Each row was made from one small tree. Brackets hold a mark, then the marks that hang from it, in the order of their numbers. Every link used is in the known rows. Write each row's tree.
Known rows
{J825 J579 {J818 J747}}: [-15.3  22.1  43.6   8.6 -23.6 -36.7   0.1 -11.9 -13.4 -25.9  -8.7  -4.6
  33.1 -26.5 -17.0  36.5 -20.9 -13.9 -35.8  -3.2   3.4 -33.3   8.0 -31.6
 -19.1]
{J818 J747 J825}: [  6.1  35.8  52.4  25.0 -46.9 -59.2  16.5   0.0  39.5   7.0  -3.2   8.5
 -34.8   3.5  32.5  17.5  11.4  -5.1 -13.8  -6.6  16.4   6.5 -13.6  -2.3
 -33.2]
{J818 {J529 J387} J747 {J825 J579}}: [ 11.8  -3.5  -5.4 -11.3 -61.4 -40.8  -8.5   8.2   4.6 -15.5 -16.7   6.8
   4.1 -64.9 -12.8  21.8  -8.2  10.0  37.3 -28.6  10.0 -35.8 -14.2   4.3
 -46.7]
{J944 {J529 J387 J454 {J818 J825}}}: [  9.0 -18.5 -36.5  -5.3  27.8  40.6   1.5  31.9   7.1 -22.6  -9.6   2.2
  -0.7 -24.0 -18.7  -8.3   7.7  19.4  34.5  -4.7 -41.0 -13.2   7.4   4.8
  34.5]
{J529 J139 J387 {J818 J747 J825}}: [  6.7  -4.8 -19.5  -5.0 -35.5  15.4  36.6   5.9  28.1   0.6  19.7 -12.4
  -9.3 -21.7 -16.9   9.4 -23.3  22.8  25.0   4.9  14.6 -45.8   9.2  37.4
 -12.8]
{J387 {J529 J454}}: [ 10.3  -1.1  28.0   5.2  10.7  18.7 -35.1  -9.6   6.4   8.3   8.0  -0.7
  -8.2  24.5  28.0  -8.9  14.1 -18.7   2.8  20.4   1.0  20.7   6.2 -17.4
  13.5]
{J818 {J529 J387 J454} J747 J825}: [ 14.6 -11.2  -9.1  -5.6 -37.4 -28.7 -17.0  23.7  28.2 -13.6  -3.8  -0.7
 -24.4 -56.1   8.5   3.8  13.2   0.7  59.7  -5.0 -15.7 -10.8 -31.2   4.3
 -23.4]
{J387 {J529 {J818 {J825 J579}}}}: [  2.1  11.8   6.1  -5.1 -41.0  11.1  -1.0  -3.7  -9.7   9.0 -24.9   2.3
  35.5 -14.9 -16.8  22.5 -23.2  21.1   0.6  -7.5  19.2 -20.0  48.5   3.1
   4.3]
{J747 {J818 {J529 J387 J454}}}: [ -2.0 -15.5 -18.4 -13.5  16.9  -0.7 -16.5  57.5   6.4 -10.4  -5.4  25.4
  -9.4 -22.4  19.6 -10.4  20.2 -17.5  10.3   0.7   0.7   1.8   1.5 -22.2
  21.0]
{J818 J747 {J825 J579}}: [ 16.9  29.6  48.2  10.3 -52.6 -50.9  11.4 -23.0  17.2  -3.0  -9.5  21.8
  -7.1 -35.9  14.1  28.2  -7.3  -7.3 -12.9 -11.1  15.3 -10.2  -5.3 -12.7
 -36.4]
{J454 {J529 J818 J944}}: [-22.6   2.3   1.8 -10.3   6.7  17.4  -6.1 -23.6 -18.4  30.7  -3.3 -33.7
 -36.2  27.2  -3.3 -46.3 -10.6 -12.3  -3.8 -12.4  14.8  57.0  38.9  -7.6
  11.3]
{J579 J825}: [ 18.5  37.9  34.3  27.7 -13.3 -14.4  15.7  -4.6   9.7  23.7  14.0  10.6
  17.5  69.1  44.6 -19.1  40.8  -0.9 -45.6  -3.8   7.6  27.4  -8.4   3.5
   7.1]
{J579 {J825 {J818 J747}}}: [ -8.0  42.3  30.3  25.8 -35.7 -31.8  26.9   6.6   4.0  -2.7   3.7 -27.7
  22.8  37.2  -1.1  15.2  14.9  12.0 -46.5   2.2  -4.1 -13.5  -1.9  -0.2
  -4.0]
{J529 J139 J454 {J818 {J825 J579}}}: [ 23.3  -5.6  -9.1   0.4   2.8  33.7  29.9 -26.3   0.9  -2.9   3.3  44.5
  43.5 -44.1   0.2   9.0 -27.0   4.2   7.5  17.7 -11.3 -13.3  11.2   6.4
  24.6]
{J825 J818}: [-13.4  29.5  39.8  38.0   6.8 -34.2   0.4  25.0  -1.9  -3.5  -1.1   4.1
  32.2  40.9   7.4  26.6  11.2  -3.1 -38.7  -0.2  -9.9   4.0   1.6 -19.2
  13.7]
{J454 {J529 J139}}: [-11.9   2.4   8.6  28.8   5.6  23.7  14.9 -31.4  -4.2  27.3  26.7   6.1
 -30.4  52.8  18.6 -12.4   7.5 -19.3 -20.6  -8.2  35.9  43.8  21.3  -5.4
  -2.5]
{J579 {J825 J818}}: [  1.9  44.6  23.6  37.7 -15.9 -21.2  21.9  18.0  -2.8   6.2   4.9  -3.7
  48.4  62.0   8.6  12.8  23.3  14.0 -52.7   1.9 -18.8   5.2   7.6   0.1
  20.6]
{J818 J529}: [-13.5   6.2  27.4  21.0   9.2 -38.2  -5.8   9.6   3.1   7.2  -7.0  21.9
  10.4  25.9  36.4   6.9  34.5  -8.0  -5.6 -26.5  23.3  21.2 -29.7  -8.6
 -16.3]
{J529 J454}: [ 17.9   6.1  44.1  17.5  29.4  -5.9 -19.7  -6.0  20.0   3.3  15.5  23.8
  -6.9  21.2  59.0 -24.2  30.6 -31.1  -7.2  17.5 -14.0  39.7 -24.5 -24.2
  15.8]
{J454 {J529 J387 {J818 J825} J944}}: [  3.7  -1.0 -35.3 -15.0 -27.3  24.5 -15.3  10.0 -10.4  31.7  -0.9 -35.0
 -37.3   2.6 -26.7 -38.0 -18.0   8.8  34.2 -10.7 -14.3  37.5  53.5  13.3
  15.6]
{J818 J747}: [ -5.4  19.0  60.4  14.0 -13.8 -40.9   6.2 -16.9  25.2   1.5  10.6  -6.3
 -35.8  19.9  43.6  -4.9  16.1 -24.9 -23.0  -5.7  34.5   8.9 -23.0 -12.7
 -33.3]
{J579 {J825 {J818 {J529 J139} J747}}}: [-21.5  22.7  -4.8  24.2 -28.5 -21.7  42.8  -2.1  -5.6  -6.9   0.6 -20.2
  37.0  22.4 -19.3  35.4   8.1  24.0 -34.4  -5.1  11.3 -33.2  -9.3  15.6
 -18.6]
{J818 {J529 J387 J454}}: [ 14.3 -24.9  -6.7  -1.6  17.9   2.6 -36.2  21.8   9.1  -6.8   7.4  12.7
   5.1  -7.4  30.4 -23.6  32.2 -14.0  43.7  -4.0 -15.3  12.4 -31.9  -8.2
   6.5]
{J454 {J529 J944}}: [ -6.6  12.2  19.2   5.4   9.7  -1.1 -22.7 -29.5 -15.6  35.7   4.7 -18.0
 -56.9  51.6  12.0 -36.6   5.1 -26.6 -17.3  -9.8   8.7  76.7  22.0 -16.1
  -0.5]
{J818 {J529 J387} {J825 J579}}: [ 25.4  -0.1 -14.4   1.9 -36.7 -27.6 -18.7  23.8  -7.4  -2.6 -17.7  38.6
  36.3 -32.4  -7.0  19.3   3.9  15.4  28.3 -27.7  -6.7 -13.8  -6.8   4.8
 -17.2]
{J747 {J818 J529 J825}}: [-12.9  27.6   3.7  17.0 -18.6 -54.5  22.5  61.2  13.2   8.8 -31.5  46.9
  -4.6 -10.0  15.8  38.8  18.4   6.4 -27.9 -22.0  25.0   7.1   9.7 -10.8
   1.0]

Write each row's tree
[ -3.5 -11.3  -2.5 -30.9  -4.7 -31.2 -32.7  -4.1  -1.3   1.0  -2.4 -33.5
 -41.7  -6.9  -0.1 -19.8   0.2  -9.4  22.2 -11.1   7.3   1.3 -32.3   7.6
 -39.5]  {J818 {J529 J387 J944} J747}
[  1.5 -21.5 -20.4 -27.9   9.7  -7.3 -11.6 -26.6  -3.6   1.0  10.6 -21.4
 -37.8  -1.7 -15.9 -11.1 -14.0  -3.8  12.1   1.7  14.8 -12.9 -33.4  25.1
 -42.0]  {J818 {J529 J139 J387 J944} J747}
[-22.6  32.1  12.4  20.8 -38.6 -42.6  25.6  13.0  -3.4  -7.8 -11.5 -28.4
  31.1  20.1 -10.3  26.6  20.5  19.4 -28.8 -13.6   6.8 -21.2  -9.4   2.6
 -13.7]  {J579 {J825 {J818 J529 J747}}}
[-31.7   1.0   8.5 -20.8 -12.4   4.3   0.9 -38.4 -10.0  21.1  -0.4 -54.8
 -63.3   3.9  -7.5 -38.3 -17.4 -17.4   1.3 -12.0  28.0  39.4  35.5 -10.4
 -13.5]  {J454 {J529 {J818 J747} J944}}
[  8.4 -27.3  -9.5 -38.4  10.3 -11.8 -44.8 -11.6   4.0  -9.7   2.3 -29.1
 -46.0 -34.3   6.5 -37.3   2.9 -21.1  46.2   8.4 -17.2  10.0 -39.6  -0.7
 -23.4]  {J818 {J529 J387 J454 J944} J747}
[-14.6  29.4   1.4  30.1 -18.7 -28.4  20.5  26.1 -13.2   2.2 -10.8  -4.5
  57.8  43.9  -2.3  22.1  28.2  25.0 -38.5 -14.9  -5.4  -2.2  -3.0   3.3
   9.5]  {J579 {J825 {J818 J529}}}
[  8.2   6.8 -25.0  15.1 -10.9   4.1  -6.9  39.6 -10.5 -11.0   3.1 -12.4
  56.5  16.5 -10.0  -0.8  27.6  21.0   5.8   3.2 -38.7 -11.2  -5.0   5.4
  25.6]  {J579 {J825 {J818 {J529 J387 J454}}}}
[ 13.8 -24.4  -8.0 -14.0  17.6  40.5 -22.3  22.3  15.5  -6.0  21.5  -7.7
  11.0 -11.0  22.3 -44.9   8.8 -11.0  42.7  15.4 -21.7  -0.1   2.6  -2.9
  33.3]  {J529 J387 J454 J818}
[-17.3  -9.5  -4.4  -8.3 -29.4 -29.1 -18.0  10.9 -25.0 -38.8 -17.3 -15.1
  43.0 -50.3 -42.7  35.0 -21.1   4.3   9.6 -18.1  -0.9 -56.4  -1.8 -16.6
 -28.2]  {J825 J579 {J818 {J529 J387} J747}}
[ 34.3  -8.8 -26.3 -13.3   2.1 -14.6 -40.9  23.0   2.8   9.3 -10.5  13.4
 -10.0 -20.5   1.4 -14.8   7.7   7.5  48.1   5.1 -48.5  29.3 -22.1  12.3
   7.2]  {J818 {J529 J387 J454 J944} J825}
[ -3.7  22.8   1.1   3.8 -26.8 -45.6  16.0  39.8  -7.7  -2.1 -39.3  58.7
  19.3 -45.7  -0.6  41.8  -0.4   3.0 -26.9 -26.2  24.4  -6.1  22.2 -20.4
  -2.9]  {J747 {J818 J529 {J825 J579}}}
[-14.5  -5.8  -0.3  -1.1   4.6  43.4  13.6 -20.7  -5.6  17.2   8.0 -10.4
  14.4  32.5  -7.3   9.7 -16.5  13.8 -17.1   6.5  41.5 -17.7  28.8  16.6
   7.4]  {J387 {J529 J139 J818}}
[ 44.8 -13.7   2.2 -22.4  41.9  18.7 -56.3  -4.2   2.2   9.9  20.0  -4.1
 -26.0  17.9  22.0 -54.1   4.3 -26.4  19.7  32.3 -49.9  41.4 -22.7  -5.7
  22.4]  {J529 J387 J454 J944}
[  7.1 -16.8 -23.5   9.8  57.2  46.7   9.7  -2.2  -6.0 -11.3  18.1  15.1
 -10.2  46.0 -14.9   4.8  13.0   8.5 -21.8  -7.1   1.3 -13.0 -16.4  11.4
   2.0]  {J944 {J529 J139 J387}}
[  8.3   0.1  17.0  -5.6 -41.9 -42.5  -2.1 -18.4  10.1 -19.2 -23.4  24.4
   1.9 -81.0   9.9  23.4  -2.5  -9.9  32.5 -11.8   1.3 -11.5 -26.6 -16.5
 -33.6]  {J818 {J529 J454} J747 {J825 J579}}
[-26.8  -7.2  -8.9  13.0   1.1  42.0  31.7 -24.5  -7.8  24.7  21.1  -9.0
 -15.1  29.9   4.0 -18.6  -5.7  -4.7  -6.2 -11.8  40.6  24.1  39.5   2.7
   7.5]  {J454 {J529 J139 J818}}
[-11.4 -24.9 -21.6   0.3  72.2  61.3  32.2 -21.4  -7.8 -18.3   3.4  18.4
   5.4   7.0  -6.7  -0.6   4.4   4.9 -11.4   5.3   1.4  -5.9  -7.0   0.3
  27.5]  {J944 {J529 J139 J454 J818}}
[ 27.5  -2.9 -39.9 -18.5   3.2  28.8  10.9   3.0  -1.7  21.8  11.9  -1.1
  -1.3  12.8 -28.7 -11.6 -32.3  24.8  11.4  16.5 -22.5  -6.8  17.3  44.9
  13.3]  {J529 J139 J387 {J818 J825} J944}
[ 16.9 -22.3 -12.4  -0.9  59.9  39.1 -24.4  11.3   0.6 -21.3   7.3   9.0
 -17.1  16.0   4.7 -22.7  27.4  -9.4  10.5  -0.1 -29.0   9.2 -20.7 -14.0
  23.9]  {J944 {J529 J387 J454}}
[-22.5   0.9 -14.1   5.9  14.2  15.2  63.7 -13.5   7.8 -13.6 -10.3   2.2
 -18.5  -8.7 -28.7  35.0 -11.2  26.2 -19.3 -16.8  23.7 -34.1   4.6  19.8
 -14.2]  {J944 {J529 J139 {J818 J747 J825}}}
[ -6.3 -10.5  10.7  -9.2   7.0  38.0 -16.9  -4.1   2.6   5.9  -2.0 -21.5
   8.5   2.8  13.5 -15.6  -0.3  -4.9  13.2  13.5   6.9   2.7  23.1  -8.9
  25.5]  {J387 {J529 J454 J818}}
[ -4.6  14.0 -14.8   5.3 -13.5 -27.9  38.0  23.9  -9.6   0.2 -26.2  71.4
  23.3 -36.2 -10.4  54.7 -12.8   9.0 -37.4 -15.3  31.7 -19.1  19.4  -5.7
  -3.6]  {J747 {J818 {J529 J139} {J825 J579}}}
[-29.7   4.6  21.8   2.2 -27.6 -48.8   0.3  -6.8 -23.1 -33.6 -24.7  -5.6
  42.5 -44.0 -28.2  47.5 -16.4  -0.8 -14.7 -21.4  11.8 -42.1  -2.9 -24.8
 -31.6]  {J825 J579 {J818 J529 J747}}
[ 46.9 -22.3 -19.8 -19.9  55.7  45.8 -32.3 -24.9  -2.6  12.0  36.4   6.8
 -22.1  23.7   8.4 -42.5 -10.5 -21.6  12.3  46.1 -43.6  26.8 -19.4  14.5
  22.4]  {J529 J139 J387 J454 J944}
[ 26.8 -34.3 -38.7 -38.4  49.9  67.2 -13.9 -20.6  -5.0   8.2  27.7 -11.4
  -6.1  -2.2 -10.2 -49.3 -27.2  -4.7  27.4  41.2 -34.2   4.8  -0.3  24.4
  33.6]  {J529 J139 J387 J454 J818 J944}
[-12.3  -2.0   7.2 -25.1  16.9  10.0  30.5 -51.1   1.5  12.4  11.1 -25.7
 -31.0   7.2  -5.7 -14.8 -34.7  -3.8 -21.5  18.2  25.7  -4.9   1.1  22.5
 -17.0]  {J529 J139 {J818 J747} J944}
[-18.2 -28.3 -32.1 -15.4  35.3  50.2  32.7  -8.8  -1.7 -24.0  11.7 -23.6
 -18.2  -2.9 -38.1  -0.2  -9.9  17.3  -1.7 -11.3  22.5 -49.5  -4.7  20.7
  -9.5]  {J944 {J529 J139 J387 {J818 J747}}}
[-10.6  19.3  28.2  19.2 -47.7 -71.3  16.4  10.5  26.0   1.3 -19.9   7.5
 -19.5 -21.2  19.6  34.1  17.1   6.2  12.2 -30.4  25.4  -3.3 -25.0   2.2
 -45.4]  {J818 J529 J747 J825}
[ 12.4 -33.6 -24.8   0.3  30.5  28.1 -17.6   1.5   5.2  -6.8  23.7  22.5
   9.4   1.7  17.8 -11.3  16.5  -7.9  33.3   7.8  -9.0   0.5 -34.5   9.6
   4.8]  {J818 {J529 J139 J387 J454}}
[  0.8  17.4 -19.4  19.8 -26.0 -11.2   2.6  42.9 -14.4  -1.6  -1.3 -14.6
  57.7  38.9 -15.7  11.8  26.0  29.8 -14.8 -11.5 -19.5 -18.0   0.1  12.1
  12.9]  {J579 {J825 {J818 {J529 J387}}}}
[  8.1  20.1  21.2   4.2 -31.1 -15.8  20.0  -0.9   1.3   4.1 -17.9  29.9
  38.0 -23.0   3.9  14.0 -11.3  10.9  -6.3 -14.1   7.1  -5.1  21.6  -0.7
   6.6]  {J529 {J818 {J825 J579}}}
[ -8.7   3.5  10.0 -25.5   8.1  19.4 -21.4 -15.9 -15.1  23.7 -13.8 -31.6
  -6.7  28.2 -12.8 -14.6 -20.3   7.2 -13.1   9.0  15.1  11.6  30.9   8.3
   7.2]  {J387 {J529 J818 J944}}
[ -2.1 -11.8 -42.6   9.5 -30.3  49.8  24.4   9.8   2.5  22.1  20.5 -10.3
 -15.0   8.0 -19.8  -8.9 -13.3  16.4  27.7 -15.4  13.3   3.5  50.9  20.8
  12.9]  {J454 {J529 J139 J387 {J818 J825}}}
[  8.8 -14.3 -28.1  -6.7  15.9  43.8 -19.2 -28.6 -19.3  31.0  30.1 -19.1
 -49.1  49.9 -15.4 -39.4 -13.1 -14.7   0.8   7.4  -0.6  45.1  26.3  11.3
   1.4]  {J454 {J529 J139 J387 J944}}
[  3.2 -16.3  -4.0  18.0  77.4  41.2  17.6 -27.6  -7.1 -12.6  12.9  32.3
  -7.5  29.8   9.0   0.2  18.7 -10.8 -27.1  10.2  -6.5  13.5 -27.0  -8.3
  16.9]  {J944 {J529 J139 J454}}
[  0.3 -13.9 -22.8  -7.3  27.6  -5.4 -43.9  28.8 -20.0 -14.7  -9.1 -14.2
  18.9  -3.8 -27.2   0.0  -2.0   3.3  20.8  13.0 -56.1   5.7 -12.0  -6.3
  20.8]  {J825 {J818 {J529 J387 J454 J944}}}
[ -8.0  -6.6 -18.5 -19.3  50.1   1.4   5.9   6.8 -10.4   5.6  -9.5  36.3
 -20.2 -10.6   4.6   0.0  -3.3 -17.6 -27.6  17.8   7.1  23.0  -3.8  -9.6
  17.0]  {J747 {J818 {J529 J139 J454 J944}}}
[ 11.5  34.8  21.9   9.1 -23.7 -39.1  20.5  32.2   4.2   5.5 -23.0  60.7
   8.9 -24.6  11.1  30.9  -6.5  -6.4 -47.0  -6.0  14.4   1.1  31.6 -26.1
  10.6]  {J747 {J818 {J825 J579}}}
[-40.1  13.3  24.7  20.5 -19.3 -55.9   5.7  18.0   1.1 -19.5 -18.4 -20.0
  11.8  -4.2  -9.4  42.0   5.0   3.5 -13.7 -19.3  10.9 -22.6 -15.8 -16.1
 -26.5]  {J825 {J818 J529 J747}}
[  3.7 -19.7 -17.2 -30.4  37.6  61.5 -15.0 -41.7 -14.2  16.7   4.0 -17.5
  -3.9  10.2 -17.3 -18.3 -30.6   1.5  -2.3  39.3  -1.0  10.0  24.1  14.4
  24.1]  {J387 {J529 J139 J454 J818 J944}}
[-15.0 -10.9  19.3 -20.6 -13.8  25.9 -12.2 -15.9  10.3  -3.7  -1.2 -41.7
 -16.9 -26.5   4.7 -14.6  -9.5  -8.0  20.5  15.6  23.5 -15.0  19.1  -9.6
   0.6]  {J387 {J529 J454 {J818 J747}}}
[ 14.0  -8.7  10.6  10.2  24.4  45.2 -14.8 -29.3   2.3   9.8  19.0   9.3
  -3.0  31.7  17.1   1.6   0.2 -11.7  -9.0  32.9  10.6   7.9   2.9  -1.7
  13.1]  {J387 {J529 J139 J454}}
[-13.0  -5.9 -15.2   6.4  47.0  -4.3  -4.5  -6.5 -23.6  -8.7  -7.8   5.4
  27.4   7.6 -24.6  23.4 -13.9   3.5 -13.8  21.3 -33.6   9.4 -15.0  -3.0
  15.7]  {J825 {J818 {J529 J139 J454 J944}}}
[  9.2   2.3  22.3 -16.1 -35.0  -6.4  14.0 -20.1  17.4 -16.5 -11.9   7.7
   5.1 -82.0   4.1   0.6 -22.3  -8.8  26.1   6.2  -5.4 -18.2   8.2 -12.9
  -2.0]  {J529 J454 {J818 J747 {J825 J579}}}
[  6.9 -34.5 -19.6 -24.1  10.1  53.5  11.5 -15.4  21.3 -15.8  37.3 -19.5
 -13.5 -34.1   1.1 -28.8 -18.1  -9.5  38.9  28.1   1.3 -35.0 -10.0  16.8
   5.5]  {J529 J139 J387 J454 {J818 J747}}
[-31.1   1.2  20.1  13.3  -6.5 -39.3  -6.3  14.3   1.6 -30.1 -11.3 -19.6
   8.5 -26.7  -5.0  29.0   5.8  -8.5   7.6  -1.7  -9.2 -16.3 -20.7 -25.1
 -10.4]  {J825 {J818 {J529 J454} J747}}
[-19.2  -2.5  -7.4 -12.1  -6.9 -35.3 -26.2  18.5 -12.9 -18.1 -12.2 -46.0
  -6.9  -9.1 -41.0  15.5 -11.9   8.5   9.6  -3.8 -19.4 -21.6  -9.9   1.4
 -21.9]  {J825 {J818 {J529 J387 J944} J747}}
[ -3.2  -2.7  -0.4   0.2  38.1 -12.9   0.5 -28.1 -14.7  20.1  -1.4  19.5
  -6.0  39.0   7.8  -0.2   3.6  -2.5 -23.6  -3.7  15.6  27.7 -28.7  15.6
 -15.5]  {J818 {J529 J139 J944}}
[ 28.3  -8.8 -16.5  -5.0 -12.9  23.2  -9.5  37.2  27.5  -1.4  10.1   4.9
  10.2 -28.4  13.6 -22.2   4.0   8.7  50.2  13.8 -37.5  -3.5  11.5   9.5
  35.7]  {J529 J387 J454 {J818 J825}}
